What can hang from each mark
zama: sulo telo
tada: sulo
ninidak: sulo telo
sulo: ninidak tada zama
vete: telo
tufez: sulo
telo: ninidak vete zama
mugit: sulo

Each row was made from one small tree. The marks that hang from a mark follow it in brackets, in alphabetical order. Every link used is in the known rows. Write each row's tree.
Known rows
tada[sulo[ninidak zama[telo]]]: [ 3.49 -3.26 -0.79 -0.45  1.09 -1.69  0.10  1.58  1.43  1.92 -0.74 -0.99
  0.13  1.48  1.44  2.19  1.16 -1.70  1.30 -1.84]
zama[sulo[tada] telo[ninidak vete]]: [-0.11  0.46 -1.60 -0.48  2.55  3.30 -2.10 -0.51  1.52 -2.13 -1.60 -0.76
  2.00  2.80 -0.38 -1.18 -0.44  3.02  1.26  0.72]
vete[telo[ninidak[sulo[tada zama]]]]: [ 0.48 -2.48 -2.37  1.79  2.83  0.62 -2.67 -4.29 -0.24  1.67  4.80  0.60
 -1.39  0.48  0.46 -0.03  0.76 -1.04  0.94 -2.17]
telo[vete zama[sulo]]: [-2.26  4.44  1.75 -0.45 -1.32 -0.31  0.33  3.33  2.50 -2.21 -0.05 -0.51
  3.42  0.30 -1.66  0.18 -1.12  2.24  0.04  1.76]
zama[telo[ninidak[sulo[tada]] vete]]: [-1.15  0.92 -3.09  1.96  2.40 -0.41 -4.09 -0.36  0.51 -2.35 -0.46 -0.06
 -1.88  0.29  0.52 -0.60 -3.12  1.52  0.80  0.95]
ninidak[sulo[tada]]: [-2.04  1.05  0.26  2.96 -0.47  0.48 -0.33 -0.63 -1.17  0.71  0.10  2.29
 -0.52 -2.46  1.09 -2.19 -1.42 -2.83 -0.25  1.05]
tufez[sulo[zama]]: [ 1.64 -0.63  2.71  1.60 -1.83  0.49 -0.35  1.90  1.85  0.60  2.18  2.06
 -0.04 -2.07  1.13  2.91 -0.14 -3.55  1.36 -1.18]
vete[telo]: [ 0.17 -2.30  1.76  2.25 -2.06 -1.02  0.00 -0.66  2.03 -0.66  3.62 -0.19
  1.28 -3.08  1.34 -0.39 -0.35 -1.65  2.17  3.22]
sulo[tada]: [-1.46 -1.11  2.45  0.77 -2.36  1.80  0.31 -0.02 -0.68 -1.22 -0.18  1.74
  0.59 -1.75  0.79 -2.01 -0.10 -1.63  0.48  0.82]
tada[sulo[ninidak[telo[vete]] zama]]: [ 0.63  0.31  0.26 -2.68 -0.94 -2.74 -0.11  0.69  0.75  2.17 -1.76 -0.85
 -2.20 -0.70  0.54  2.45  1.91  0.36 -0.11  0.45]
mugit[sulo[tada]]: [-1.20 -0.50  1.39  0.36 -2.16  2.51  2.78 -1.25 -2.25 -0.84  0.01  0.90
  0.88 -2.52  2.30 -3.10  1.47 -1.17  1.24  0.00]
zama[telo[ninidak[sulo]]]: [ 1.34  0.46 -1.57  3.94  2.04 -3.28 -2.97  0.61  0.55  0.42  0.78 -1.68
 -1.06 -2.40  1.87  0.06 -2.32 -0.40  2.72  2.20]
sulo[ninidak[telo]]: [ 1.00  0.22  2.27  0.12 -2.36 -3.28  3.64  0.47 -2.08  2.87 -3.13 -1.07
 -1.14 -3.35  0.21  0.08  0.20 -1.27 -0.72  3.08]
vete[telo[ninidak]]: [ 0.43 -2.87  0.81  1.90 -0.26 -1.48 -1.62 -2.28  1.54 -0.68  3.55 -1.56
  0.38 -2.41  1.78 -0.36  0.38  0.54  4.59  2.97]
ninidak[sulo[tada zama] telo[vete]]: [-0.84  2.60 -0.61 -0.06 -0.22 -0.75 -1.57 -0.26 -0.64  0.96  1.16  1.88
 -2.96 -1.44 -1.30  1.40 -0.55 -1.05 -3.80 -1.07]
sulo[zama]: [ 0.55 -1.63  2.82  0.71 -2.59 -1.57 -0.50  1.52  0.70 -1.23  2.67  0.04
 -0.05 -1.64  0.47  1.70 -0.07 -2.04  1.08 -1.61]
mugit[sulo[ninidak[telo[zama]] tada]]: [ 0.53  1.65  0.43 -2.46 -1.17  0.01  7.06 -0.23 -4.76  3.15 -2.93 -0.38
 -0.50 -0.93 -0.42 -2.29  2.59  0.29 -3.59 -0.06]
vete[telo[ninidak[sulo[tada]]]]: [-0.79 -1.37 -2.15  2.89  2.27  0.53 -2.16 -4.49 -0.32  1.42  3.01  0.71
 -0.69 -1.42  1.58 -2.14 -0.22 -0.32  2.27  1.66]
mugit[sulo[tada zama]]: [ 0.11 -1.72  0.99 -0.88 -1.59  2.50  2.39 -1.35 -1.92 -0.48  1.99  0.97
  0.03 -0.71  1.27 -0.84  2.37 -1.49  0.09 -3.98]
vete[telo[ninidak zama]]: [ 0.52 -1.17  1.10  0.66 -0.17 -2.34 -1.38 -0.33  1.45 -1.16  4.20 -1.73
  0.96 -0.98  0.20 -0.40  0.43  2.05  2.90  2.06]
zama[sulo[ninidak] telo]: [ 2.01 -0.13 -0.43  1.07  1.21  0.25  3.90  1.32  0.58  2.06 -3.59 -1.42
  3.14  1.22 -0.10  0.06 -0.72 -1.29 -0.06  1.49]

Write each row's tree
[-0.70  3.31  0.32 -1.13 -0.73 -1.13  3.48  0.48 -0.24  2.37 -4.23 -1.52
  1.03 -0.65 -1.20  0.53  0.16  0.94 -1.30  3.50]  zama[sulo[ninidak[telo[vete]]]]
[ 2.43 -3.51  0.73  0.02 -0.12  1.65 -0.78  1.09  0.70 -1.17  1.50  1.21
  0.09  1.55 -0.54  0.77  0.01 -2.03 -1.67 -3.45]  sulo[tada zama[telo]]
[-3.71  3.62 -1.31  0.59  0.70 -1.27 -3.22  0.18 -0.56 -2.62  0.46  0.13
 -0.97  0.24 -0.82 -1.30 -2.26  2.74  0.42  0.26]  telo[ninidak[sulo[tada]] vete zama]
[-0.15  4.02  0.68  0.98 -0.35 -1.46  0.70  1.39 -2.21  3.29  0.30  1.50
 -1.16 -2.58 -1.07 -1.63  0.09 -1.22 -4.08  1.42]  ninidak[sulo[tada] telo[zama]]
[-0.39 -0.56 -1.07  1.27  1.68 -0.19 -2.78 -2.18 -1.77  0.68  1.81  0.62
 -1.94 -0.03  0.69  0.07  0.22 -0.88  1.16 -2.98]  telo[ninidak[sulo[tada zama]]]
[ 2.81 -4.01 -0.29 -0.49  1.62  1.28 -2.41 -0.46 -0.10 -1.38  1.39 -0.33
 -1.03  2.39  0.10  0.50  0.58  0.35  0.63 -3.66]  sulo[tada zama[telo[ninidak]]]
[-0.59  1.59  0.26 -1.22 -1.35 -2.71  0.30  0.85  0.30  1.75 -3.51 -1.02
 -1.38 -2.62  1.50  0.28  0.98  0.80  1.10  4.28]  tada[sulo[ninidak[telo[vete]]]]
[ 2.42 -3.52 -1.64 -1.23  0.63  1.90  4.90 -1.06 -2.67  0.70 -1.32 -0.17
  0.04  2.52  0.19  0.25  1.21 -2.03 -1.95 -4.83]  mugit[sulo[ninidak tada zama[telo]]]
[ 0.36 -0.22 -0.67 -0.63  2.71  3.35  0.22 -2.40  0.84  1.33  2.26 -0.64
  3.64  2.67 -1.10 -2.24  2.36  2.23  0.93  0.56]  vete[telo[ninidak zama[sulo[tada]]]]
[-1.06  2.48 -0.23 -1.96 -0.25  2.28  3.75 -1.20 -1.55  2.32 -5.13  0.28
  0.86  0.95 -1.67 -1.18  0.87  0.85 -3.13  2.06]  zama[sulo[ninidak[telo[vete]] tada]]
[ 1.05 -2.23  0.58 -0.10 -0.74  3.12  2.86 -0.41 -1.07  1.93 -1.76  3.34
 -0.33  1.80 -0.09  1.77  0.35 -3.86 -1.31 -3.05]  tufez[sulo[ninidak tada zama]]
[ 1.34 -2.13 -1.79 -1.32  0.78 -1.79 -1.34  2.05  2.68 -0.98 -1.09 -0.95
 -0.57  2.17  0.52  3.09 -0.56  0.12  0.92 -1.36]  tada[sulo[ninidak zama[telo[vete]]]]
[-2.83  3.64  0.95 -1.52 -0.63  3.00  0.54  1.91  1.23 -2.25 -0.64  0.98
  3.42  2.10 -2.07 -1.46 -0.30  2.06 -1.52  0.22]  telo[vete zama[sulo[tada]]]
[-2.92  3.04 -0.28 -2.49 -0.06  2.42  3.32  0.86 -0.50 -0.91 -3.80  0.42
  2.89  4.20 -2.73 -1.25 -0.58  1.67 -2.58 -0.24]  telo[vete zama[sulo[ninidak tada]]]
[-0.12  0.19  0.00  2.37  0.89 -3.22 -3.12 -0.66 -0.38  0.68  2.44 -1.07
 -2.18 -1.92  1.04  1.65 -0.71 -0.88  2.71 -1.57]  telo[ninidak[sulo[zama]]]
[-0.61  1.89  0.84 -0.95  1.52  2.84  0.06 -0.12 -0.53  0.47 -0.66 -0.73
  2.80  2.25 -0.84 -2.55  1.82  2.36  1.20 -0.39]  telo[ninidak zama[sulo[tada]]]
[ 0.98 -2.02 -0.69 -0.62 -0.79 -2.44  0.52  2.09  1.45 -2.76 -0.96 -0.96
 -0.84  2.13 -1.42  3.59 -2.38 -0.16 -1.32 -2.02]  sulo[ninidak zama[telo[vete]]]
[ 1.81 -1.60 -1.43 -0.90  1.80 -1.66 -5.99  1.29  3.74 -2.32  1.73 -1.94
 -1.14  1.19  1.72  2.60  0.48  2.69  4.22 -1.05]  tada[sulo[zama[telo[ninidak vete]]]]
[ 0.76 -2.60 -1.24 -1.30  1.15  0.88 -3.93  0.01  1.18 -4.05  1.10 -0.33
 -1.39  2.90 -0.83  1.47 -0.77  2.17  0.30 -3.43]  sulo[tada zama[telo[ninidak vete]]]
[-0.33 -0.52  0.27 -2.89 -1.54 -0.24  1.96 -0.69 -1.89  0.45 -2.18  0.81
 -2.51  1.02 -2.14  1.55  0.66 -0.07 -3.87 -1.86]  sulo[ninidak[telo[vete]] tada zama]
[-1.38  0.48  0.69 -1.81 -2.23 -0.19  2.35 -0.75 -2.05  0.15 -4.05  0.60
 -1.78 -0.68 -0.95 -0.68 -0.26  0.36 -2.87  2.08]  sulo[ninidak[telo[vete]] tada]
[-2.05  5.37 -0.24  0.05 -0.66 -1.73 -0.83  1.72 -1.01  0.46  0.00  1.32
 -1.79 -1.98 -1.92 -0.73 -1.38  0.88 -4.37  1.83]  ninidak[sulo[tada] telo[vete zama]]
[ 0.21 -0.61 -0.24  0.91 -0.24 -2.48 -3.72  1.54  2.22 -4.58  0.18 -2.07
 -0.65 -0.83  0.68  0.86 -2.55  2.67  3.07  2.28]  zama[telo[ninidak vete]]
[ 0.05  0.48  0.28 -0.47  1.01  3.96  2.12 -0.70  1.48  1.46  2.57  1.10
  4.62  2.08 -1.53 -2.28  1.88  0.03 -1.30  0.68]  vete[telo[zama[sulo[tada]]]]
